Every row comes from one small tree of marks. Brackets hold a mark, then the marks that hang from it, in the order of their numbers. Every link used is in the known rows. Which tree was each row made from?
Known rows:
(Q_457 (Q_421 (Q_482 (Q_519 (Q_72 Q_297) (Q_326 (Q_505 Q_715)))))): [ 2.97 -4.47  5.90 -6.00 -0.70 -2.16 -0.69 -3.88  0.50 -1.72 -0.24 -4.51
 -1.46 -0.36  0.40  4.25 -4.25 -0.76 -6.06 -5.20  3.52  4.54]
(Q_519 Q_72 (Q_326 Q_505)): [ 2.43 -4.42  5.82 -6.06  0.26 -2.70  2.95 -2.55  0.22 -1.09 -0.04 -2.75
  3.20  1.29  0.50 -1.50 -2.91 -0.65 -2.55 -1.78  3.59 -3.88]
(Q_715 (Q_166 Q_326) Q_505): [ 0.50 -6.13  5.05 -3.15 -2.27  1.32  0.67 -0.13  1.29 -0.86  0.37  1.57
  4.25 -2.87  3.98 -0.45 -0.13 -4.03 -3.26 -1.96  2.70  2.13]
(Q_505 (Q_326 Q_166 (Q_519 (Q_72 Q_297))) Q_715): [ 2.79 -3.54  4.30 -4.02 -1.05 -2.66  2.34 -5.66  2.68 -1.44  1.53 -0.96
  2.71 -1.91  2.22  3.99 -4.79 -1.10 -5.69 -1.68  2.47  4.92]
(Q_457 (Q_421 (Q_482 (Q_519 Q_72 (Q_326 Q_166))))): [ 3.62 -5.35  6.24 -5.06 -0.37 -7.15 -0.86 -6.40 -0.28 -0.48 -0.60 -2.08
 -6.61 -3.30  0.17  2.65 -4.48 -1.83 -5.95 -5.30  2.84  0.00]
(Q_457 Q_421): [ 3.85 -5.22  5.29 -0.36  0.19 -2.62 -0.48 -3.52  1.72 -2.01 -0.07 -2.72
 -1.52 -2.08  3.41 -0.27 -1.54 -1.67 -6.01 -1.29  0.85  2.61]
(Q_421 Q_457 (Q_482 Q_519)): [ 2.86 -4.65  6.14 -3.44 -2.97  1.39 -4.11  0.86 -1.32 -1.97 -0.15 -3.73
 -5.02 -0.84 -0.13  1.06 -2.53 -2.04 -4.23 -6.95  1.83  2.32]
(Q_326 Q_166 Q_519): [ 4.16 -4.34  4.92 -1.48 -0.38 -0.71  0.88 -3.13 -0.26 -0.49 -0.20  0.50
 -2.06 -2.26  1.48 -2.01 -2.98 -3.46 -5.34 -0.90  0.73  1.35]
(Q_72 (Q_297 (Q_326 Q_505 Q_519))): [ 3.28 -4.92  6.40 -3.40 -1.16  4.76 -1.56  0.63  0.40 -0.76  0.50 -3.60
 -4.05 -0.03  0.61 -3.34 -3.28 -2.49 -5.75 -1.37  1.49  3.82]
(Q_482 (Q_519 Q_72 Q_326)): [ 2.96 -5.12  6.50 -4.94 -0.17 -5.68  0.74 -3.42  0.42 -1.08  0.42 -3.03
 -2.85  0.83  0.00  2.36 -3.31 -1.11 -2.00 -6.34  4.76 -5.20]
(Q_457 (Q_421 (Q_482 (Q_519 (Q_72 Q_297))))): [ 3.63 -5.84  6.50 -6.12 -0.24 -4.72 -3.57 -2.83  1.72 -1.05 -0.19 -6.12
 -4.85 -2.22  1.45  3.84 -4.62 -1.12 -6.45 -5.94  1.90  6.49]
(Q_482 (Q_519 Q_326)): [ 3.20 -5.08  6.36 -0.03 -0.85 -2.23 -0.55 -2.37  0.40 -1.71  0.89 -2.01
 -4.04  1.08  0.79  1.61 -1.79 -1.57 -3.06 -5.93  4.09 -3.46]
(Q_166 (Q_326 Q_505 Q_519)): [ 2.90 -5.41  5.45 -2.93 -1.80  5.88  1.99  1.57 -1.49 -1.38 -0.47 -0.56
 -1.41 -1.21  0.68 -4.44 -3.46 -2.42 -4.17 -0.27  1.33  0.88]
(Q_482 (Q_519 (Q_72 Q_297) (Q_326 (Q_166 Q_715)))): [ 3.94 -5.39  6.38 -4.78 -1.75 -4.89  0.25 -4.43  1.20 -0.57  0.21  1.03
 -3.04 -0.48 -0.41  1.67 -6.37 -1.98 -3.94 -4.70  4.38 -0.92]
(Q_505 Q_326): [ 2.70 -4.36  4.58  0.96 -1.44 -0.22  0.34 -2.25  2.09 -2.53  2.08 -3.07
  1.38 -0.17  3.83  1.61 -0.66 -0.61 -4.36 -1.93  2.34  1.26]
(Q_519 (Q_72 Q_297) (Q_326 Q_166)): [ 2.06 -5.28  6.63 -4.38  0.12 -6.60  0.46 -5.58  3.39 -0.37  0.61 -1.42
  1.46 -1.41  1.03  1.83 -4.75 -0.46 -4.40 -2.23  3.52  0.29]
(Q_519 Q_72 (Q_326 Q_166 (Q_505 Q_715))): [ 2.51 -3.49  4.67 -5.82 -0.32 -3.10  4.28 -6.19  0.12 -1.28 -0.43  0.23
  5.10  0.35  1.21 -0.82 -3.52 -1.53 -4.08 -0.66  3.25 -2.75]
(Q_297 Q_72 (Q_326 Q_166 Q_505 Q_519)): [ 4.95 -3.24  6.12 -4.75 -0.44  3.11 -0.84 -2.27 -2.24  0.19 -0.96 -1.24
 -6.75 -1.13  0.16 -5.79 -4.20 -4.08 -6.26 -0.18  0.60  0.16]
(Q_326 (Q_166 (Q_715 Q_505)) Q_519): [ 4.71 -3.81  3.85 -4.36 -2.33  2.44  2.79  0.16 -1.85  0.00 -0.51  3.85
  0.42 -1.54  0.95 -2.68 -2.54 -5.28 -4.46 -0.34  1.60  2.42]
(Q_457 (Q_421 (Q_482 (Q_519 (Q_72 (Q_297 (Q_326 Q_505))))))): [ 3.56 -5.90  7.02 -8.09 -1.12 -0.81 -4.24 -1.84  0.03 -0.65 -0.34 -6.89
 -6.96 -1.35  0.46 -0.21 -4.72 -1.69 -7.56 -4.75  1.89  5.32]
(Q_297 Q_72 Q_326): [ 3.30 -3.73  6.51 -3.91 -1.12 -0.17 -2.41 -1.69  1.17 -1.67  0.06 -5.50
 -7.77 -0.18  2.50 -1.07 -1.97 -1.79 -3.84 -2.40  2.26 -0.55]
(Q_297 Q_72): [ 3.80 -3.32  5.75 -2.71  0.25 -1.33 -1.17 -1.62  1.00 -1.69 -0.26 -4.06
 -1.88  0.29  2.56 -0.29 -1.88 -1.69 -3.65 -2.10  1.81  0.55]

Which tree is each row?
[ 3.21 -4.19  4.58 -2.88 -2.50 -0.11  2.91 -1.57 -0.14 -0.50  0.14  3.42
  1.89 -0.44  1.34 -0.91 -1.54 -3.62 -3.45 -0.66  3.61 -0.80]
(Q_519 (Q_326 (Q_166 (Q_715 Q_505))))
[ 3.92 -3.07  3.88 -2.59 -0.80  4.16  2.81 -0.80 -1.40 -2.14 -0.35 -1.11
  1.84  0.88  1.72 -1.81 -1.86 -2.97 -4.51 -0.76  1.35  1.89]
(Q_326 (Q_505 Q_715) Q_519)
[ 1.70 -3.78  3.21  1.90 -1.88 -0.10  1.14 -5.31  2.81 -3.30  2.06 -0.19
  4.42 -1.43  6.01  4.25 -0.17 -2.58 -4.26 -2.60  3.16  2.87]
(Q_505 Q_326 (Q_715 Q_166))
[ 2.81 -5.26  4.59 -5.24 -4.18  5.93  3.30  3.98 -1.42 -1.21 -0.42  2.09
 -2.25 -1.76  0.80 -1.76 -2.45 -3.78 -2.36 -0.74  2.72  1.77]
(Q_166 (Q_326 Q_519) (Q_715 Q_505))
[ 3.46 -5.38  6.13 -0.46 -1.20 -2.24 -2.39 -2.82 -0.13 -1.77  0.15 -3.65
 -8.60 -1.80  1.17  3.35 -1.94 -1.52 -5.30 -5.64  3.03  1.41]
(Q_457 (Q_421 (Q_482 (Q_519 Q_326))))
[ 1.33 -4.64  5.32 -7.10 -1.39 -0.17 -0.38 -4.58  2.57 -1.54  0.25 -2.72
  3.04 -0.56  3.45 -0.17 -3.42 -2.92 -5.00 -2.12  3.20  3.40]
(Q_519 (Q_72 (Q_297 (Q_326 (Q_505 (Q_715 Q_166))))))
[ 3.10 -3.98  4.75 -4.53 -0.58 -1.90  2.58 -2.27  0.90 -1.47  1.33 -3.18
 -0.07 -1.09  1.61  2.13 -3.49 -0.93 -3.16 -2.75  2.72 -0.14]
(Q_505 (Q_326 (Q_519 Q_72)))
[ 2.91 -5.49  7.13 -4.12  0.15 -6.80 -0.88 -5.63  2.02 -0.03  0.65 -1.11
 -1.35 -0.49 -0.10  2.14 -5.46 -1.30 -4.66 -5.37  4.04 -0.95]
(Q_482 (Q_519 (Q_72 Q_297) (Q_326 Q_166)))
[ 3.46 -4.51  5.75 -8.80 -0.74  1.06  1.58 -0.66 -1.36 -0.52 -0.53 -3.70
 -3.76 -0.10 -0.09 -4.00 -4.03 -2.54 -3.88 -1.51  2.06 -1.91]
(Q_297 (Q_326 Q_505 (Q_519 Q_72)))
[ 3.43 -4.79  6.29 -5.60  0.18 -2.72  1.53 -2.54 -1.22 -0.70  0.11 -2.41
  0.44  2.13 -0.76 -1.01 -3.41 -1.42 -2.76 -5.22  4.16 -5.11]
(Q_482 (Q_519 Q_72 (Q_326 Q_505)))
[ 3.14 -5.35  6.39 -5.64 -0.49 -5.59 -0.94 -3.99  0.05 -1.33 -0.32 -4.67
 -7.11 -1.92  0.44  4.05 -3.69 -1.02 -4.28 -6.10  3.60 -0.34]
(Q_457 (Q_421 (Q_482 (Q_519 Q_72 Q_326))))
[ 3.64 -5.10  6.15  0.50 -0.70 -3.41 -0.53 -4.99  0.01 -0.74  0.60  0.60
 -3.46 -0.38  0.72  0.26 -2.66 -2.50 -4.65 -4.85  3.22 -3.19]
(Q_482 (Q_519 (Q_326 Q_166)))
[ 3.71 -5.05  6.20 -6.19 -0.07 -2.75 -0.20 -3.01 -1.69 -0.80 -0.65 -4.15
 -4.01 -0.69 -0.27  0.77 -3.83 -1.34 -5.17 -5.21  2.98 -0.24]
(Q_457 (Q_421 (Q_482 (Q_519 Q_72 (Q_326 Q_505)))))
[ 3.22 -4.50  5.57 -0.50 -0.24 -0.43  1.59 -4.04 -0.17 -0.69  0.14  0.93
  2.72  0.12  1.21 -3.43 -2.35 -2.15 -5.17 -0.46  2.22 -1.81]
(Q_519 (Q_326 Q_166 Q_505))
[ 3.03 -5.05  5.47 -4.92 -3.65  1.87 -1.17 -0.41  1.60 -0.34  0.59  0.73
 -1.35 -1.14  2.12 -1.98 -2.52 -3.93 -5.77 -0.29  2.56  4.70]
(Q_72 (Q_297 (Q_326 (Q_166 (Q_715 Q_505)))))
[ 0.88 -5.77  5.13 -8.34 -1.65 -0.23  2.79 -0.24 -0.02  0.21 -0.35  1.41
  2.51 -3.83  1.81 -0.01 -2.92 -4.35 -2.24 -2.85  3.13  0.60]
(Q_715 (Q_166 (Q_326 (Q_519 Q_72))) Q_505)
[ 3.18 -3.93  4.43 -7.16 -2.38  0.87  2.79  1.35  1.16 -0.61  1.67 -0.70
  3.45 -0.46  1.03  3.10 -3.83 -2.07 -3.02 -2.15  3.58  4.62]
(Q_166 (Q_715 (Q_505 (Q_326 (Q_519 (Q_72 Q_297))))))
[ 3.82 -4.85  5.36 -5.32 -3.46  3.64 -0.20  0.50  0.15  0.33  0.28  1.81
 -4.25 -1.99  0.70 -2.03 -3.37 -4.79 -5.73 -0.51  2.22  5.05]
(Q_72 (Q_297 (Q_326 (Q_166 (Q_715 Q_505)) Q_519)))
[ 1.93 -4.83  6.74 -2.61 -3.15  0.64 -3.25  0.16 -1.09 -1.91  0.27 -2.97
 -6.45 -0.53 -1.15  2.75 -2.62 -1.30 -3.12 -7.60  3.60 -0.76]
(Q_421 Q_457 (Q_482 (Q_519 Q_326)))
[ 2.97 -4.58  6.12 -7.98 -1.48 -0.12 -1.26 -2.54  0.73 -1.51  0.30 -4.90
 -1.29  1.93  0.92 -0.35 -4.27 -1.73 -5.19 -4.70  3.51  1.39]
(Q_482 (Q_519 (Q_72 (Q_297 (Q_326 (Q_505 Q_715))))))
[ 3.34 -5.73  4.84 -2.84 -4.09  5.06  2.36  1.90 -0.69 -2.37 -0.50  0.99
 -6.40 -2.35  1.01 -1.49 -4.37 -2.66 -2.74 -0.66  2.43  1.07]
(Q_166 (Q_326 Q_519) Q_715)
[ 3.60 -3.08  4.04 -7.78 -0.23  1.01  4.15 -1.92 -1.32 -1.56 -0.72 -2.22
  3.30  0.84  0.96 -1.19 -3.56 -2.41 -3.51 -1.17  1.95  0.28]
(Q_326 (Q_505 Q_715) (Q_519 Q_72))
[ 4.36 -3.06  3.78 -2.33 -0.76  2.79  2.89 -3.41 -1.69 -1.20 -0.60  1.52
  2.38 -0.43  1.60 -3.26 -2.86 -3.87 -6.06  0.05  0.53  2.11]
(Q_326 Q_166 (Q_505 Q_715) Q_519)
[ 2.05 -5.69  5.86 -7.26 -1.65 -0.87  2.65 -0.22  0.19 -1.34 -0.57 -2.14
 -3.37 -2.65  0.53 -0.42 -4.79 -1.35 -2.30 -1.82  2.55 -1.06]
(Q_166 (Q_326 (Q_519 Q_72)))
[ 3.67 -3.51  4.73 -6.79  0.08 -0.54  2.46 -4.16  0.34 -0.43 -0.53 -0.27
  4.64 -0.64  0.80 -1.27 -5.50 -2.61 -6.04 -0.35  1.24  4.48]
(Q_326 Q_166 (Q_505 Q_715) (Q_519 (Q_72 Q_297)))
[ 4.55 -2.22  5.17 -4.93 -1.18  3.81  0.50 -3.62 -1.99 -0.83 -1.06 -0.95
 -5.51 -0.54  0.95 -3.85 -3.75 -4.04 -6.20  0.09  1.10  0.86]
(Q_297 Q_72 (Q_326 Q_166 (Q_505 Q_715) Q_519))
[ 2.34 -3.68  5.59 -7.91 -2.66 -0.63  0.20 -3.88 -2.60 -1.19 -0.97 -0.50
 -0.18 -0.16 -1.90  0.76 -4.98 -1.86 -4.47 -5.64  3.23 -1.15]
(Q_421 Q_457 (Q_482 (Q_519 Q_72 (Q_326 Q_166 (Q_505 Q_715)))))
[ 2.61 -5.54  6.51 -1.67 -1.62 -1.15 -3.04 -3.77  3.20 -0.86  0.77 -2.42
 -3.77 -1.66  2.65 -1.45 -2.97 -2.06 -6.72 -1.25  1.63  3.87]
(Q_72 (Q_297 (Q_326 Q_166)))
